Every row comes from one small tree of marks. The marks that hang from a mark follow it in brackets, in the order of their numbers. Every link used is in the known rows. Which tree was each row made from?
Known rows:
K118[K896[K554 K919[K236]]]: [-3.925 -1.476 -2.589  3.030  0.580 -3.697  1.119 -1.087  2.319  0.248
 -0.096  1.725 -0.698 -0.330 -0.324 -2.625]
K651[K238 K896[K96 K118 K554 K919]]: [-1.877  0.773  0.104  0.410  1.571 -5.830 -3.130  0.132 -0.400  5.965
  3.761  6.249 -0.371 -2.431 -2.448 -0.776]
K896[K118]: [-3.213 -3.225 -1.443  2.044 -0.675 -0.568 -1.415 -2.497 -0.271 -2.055
  1.013  0.994 -3.815 -0.384 -0.036 -1.588]
K236[K554]: [ 0.136 -2.072 -1.371  1.416 -1.011 -1.794  3.994 -2.080  2.469 -0.581
 -5.277 -1.463 -2.629 -0.311  1.661  1.848]
K238[K651[K896[K96 K118]]]: [-1.519 -2.053 -0.067  0.529  0.286 -4.517  0.574 -0.031  0.223  2.518
  2.121  5.625 -3.813  1.094  1.634 -0.368]
K96[K896[K118 K919[K236[K554]]]]: [-1.109 -3.843 -3.961 -4.859 -3.498 -2.812  1.889 -1.979  3.957 -0.595
 -1.808 -1.098 -4.538  0.100 -0.265  0.198]
K118[K896[K919]]: [-3.626 -2.007 -3.150  2.549 -0.452 -1.738  2.702  0.894  0.636 -2.027
  0.575  0.922 -0.405 -0.256  1.882 -2.457]
K118[K896]: [-3.786 -1.622 -1.940  3.632 -0.234 -0.996  3.544 -0.650  0.236 -2.209
 -0.203  0.962 -2.475 -0.212  4.026 -2.042]
K238[K651[K896[K554]]]: [-0.349 -0.978  0.593  3.031  0.561 -4.742  2.086 -0.430  0.433  3.204
  1.551  5.168 -3.805  1.796  3.838  0.566]
K236[K554[K896[K919]]]: [-0.148 -1.958 -2.715  0.171  0.631 -2.667  5.247  2.091  2.837  1.430
 -3.803 -1.047 -0.333 -0.384  2.147  2.200]
K96[K896]: [ 0.721 -2.737 -2.276 -3.409 -3.440 -0.186  3.883 -1.422  1.387 -3.006
 -2.033 -3.447 -6.113 -0.072  4.373  1.191]
K651[K238 K896]: [-0.319  0.123  0.268  3.520 -0.477 -3.477  3.570  0.422 -0.060  3.063
  1.082  4.715 -3.121 -1.264  6.479  0.922]
K896[K96 K554 K919]: [ 0.075 -1.545 -1.572 -2.731  1.204 -3.052 -4.864 -0.232  0.521 -0.211
 -0.654 -2.345  0.723 -2.394 -7.582 -0.781]
K919[K236[K554[K896]]]: [-0.874 -3.424 -2.449  0.762 -0.422 -3.691  5.078 -1.468  5.870  0.696
 -6.215 -0.670 -3.829 -0.363  2.605  1.560]
K651[K896[K554]]: [-0.233 -0.902  0.920  2.382  1.477 -1.774  1.532 -0.630 -0.206  1.731
  1.806  1.788 -3.305 -0.768  3.108  0.934]
K919[K236]: [-0.914 -4.162 -2.204  1.413 -1.823 -2.172  2.095 -3.023  4.336 -2.497
 -4.460 -1.106 -5.073 -0.461  1.899 -0.244]
K236[K554[K896[K118]]]: [-1.610 -1.949 -1.831  1.044  1.048 -2.465  4.289  0.238  2.301  1.804
 -2.860  0.380 -1.982 -0.204  2.336  1.675]
K554[K896]: [-1.048 -2.307 -2.008  1.302  1.365 -0.851  4.263  3.143  0.509 -0.823
 -0.475 -1.183 -2.411 -0.496  5.414  1.030]

Which tree is each row?
[-3.632 -1.433 -2.370  0.157  1.127 -4.081 -0.807 -0.859  2.264  0.222
 -0.610  0.795 -0.194 -1.397 -3.447 -2.727]
K118[K896[K96 K554 K919[K236]]]
[-1.421 -2.166 -2.578 -1.755  1.290 -3.194  2.407  1.607  2.483  1.999
 -2.744 -0.228 -0.123 -1.017 -1.315  1.329]
K236[K554[K896[K96 K118 K919]]]
[-2.130  0.160 -0.280  0.203  1.211 -6.926 -3.002 -0.673  1.496  6.388
  2.589  6.536 -0.989 -2.385 -2.764 -0.956]
K651[K238 K896[K96 K118 K554 K919[K236]]]
[-1.324 -2.859 -2.886 -3.885 -2.231 -3.225 -0.704 -2.808  2.969  0.370
  0.028 -0.722 -4.469  0.025 -1.772 -0.478]
K96[K896[K118 K554 K919[K236]]]
[-3.080 -4.352 -3.862  0.022 -1.333 -3.907 -1.072 -1.997  4.134  0.155
 -1.443  1.578 -1.444 -0.289 -4.071 -1.435]
K896[K118 K919[K236[K554]]]
[-2.564 -2.899 -3.143 -2.584  2.095 -2.280 -0.504  4.125  0.465  0.286
  1.748 -0.142  0.048 -1.635 -1.662 -0.602]
K554[K896[K96 K118 K919]]
[-3.612 -0.805 -2.174  3.267  0.877 -2.700  0.921 -0.253  0.336 -0.118
  1.240  1.419  0.054 -0.337  0.007 -2.514]
K118[K896[K554 K919]]
[-2.310 -2.190 -0.753  1.164  1.373 -3.828 -1.218 -0.926  1.649  3.252
  3.181  4.038 -2.062 -0.684 -1.247 -0.595]
K651[K896[K118 K554 K919[K236]]]
[-3.581 -2.562 -3.334 -0.584 -0.220 -3.224  0.992  0.399  2.522 -1.594
 -1.312  0.339 -0.502 -1.419 -1.576 -2.740]
K118[K896[K96 K919[K236]]]
[ 0.024 -0.140 -0.879 -0.415 -0.181 -4.671  0.779  2.329  0.346  3.283
  1.217  3.836 -0.495 -2.479  1.245  0.410]
K651[K238 K896[K96 K919]]
[-1.267 -1.912 -1.231 -2.609 -1.777 -1.368 -0.127 -3.532  0.595 -0.311
  0.571 -0.956 -5.858  0.038  0.626  0.105]
K96[K896[K118 K554]]
[ 0.833 -1.907 -2.558 -3.862 -2.262 -1.864  1.206 -0.994  1.496 -0.781
 -0.657 -3.032 -3.588 -0.203  0.383  0.715]
K96[K896[K554 K919]]
[-0.279 -3.870 -3.818 -0.238 -1.833 -3.446  2.038 -0.696  4.781 -0.972
 -4.292 -1.184 -1.154 -0.544 -1.341  0.114]
K896[K919[K236[K554]]]
[-2.816 -2.980 -3.306  0.287  1.545 -1.863  1.391  3.847  0.515  0.301
  2.257  0.752 -0.478 -0.456  1.490 -0.521]
K554[K896[K118 K919]]
[-0.135  1.356  1.470  1.352  1.338 -4.852 -0.278 -0.479 -0.390  4.888
  1.139  4.314 -2.187 -2.543  1.506  0.732]
K651[K238 K896[K96 K554]]
[-1.996 -0.780 -1.230 -0.677 -0.035 -6.581 -0.284  0.215  2.479  5.504
  0.700  6.124 -1.144 -2.233 -1.197 -0.259]
K651[K238 K896[K96 K118 K919[K236[K554]]]]
[-0.315 -2.477 -2.122 -3.085  0.823 -4.500 -4.561 -1.528  3.384  0.367
 -2.463 -1.906 -0.269 -2.271 -7.994 -0.881]
K896[K96 K554 K919[K236]]
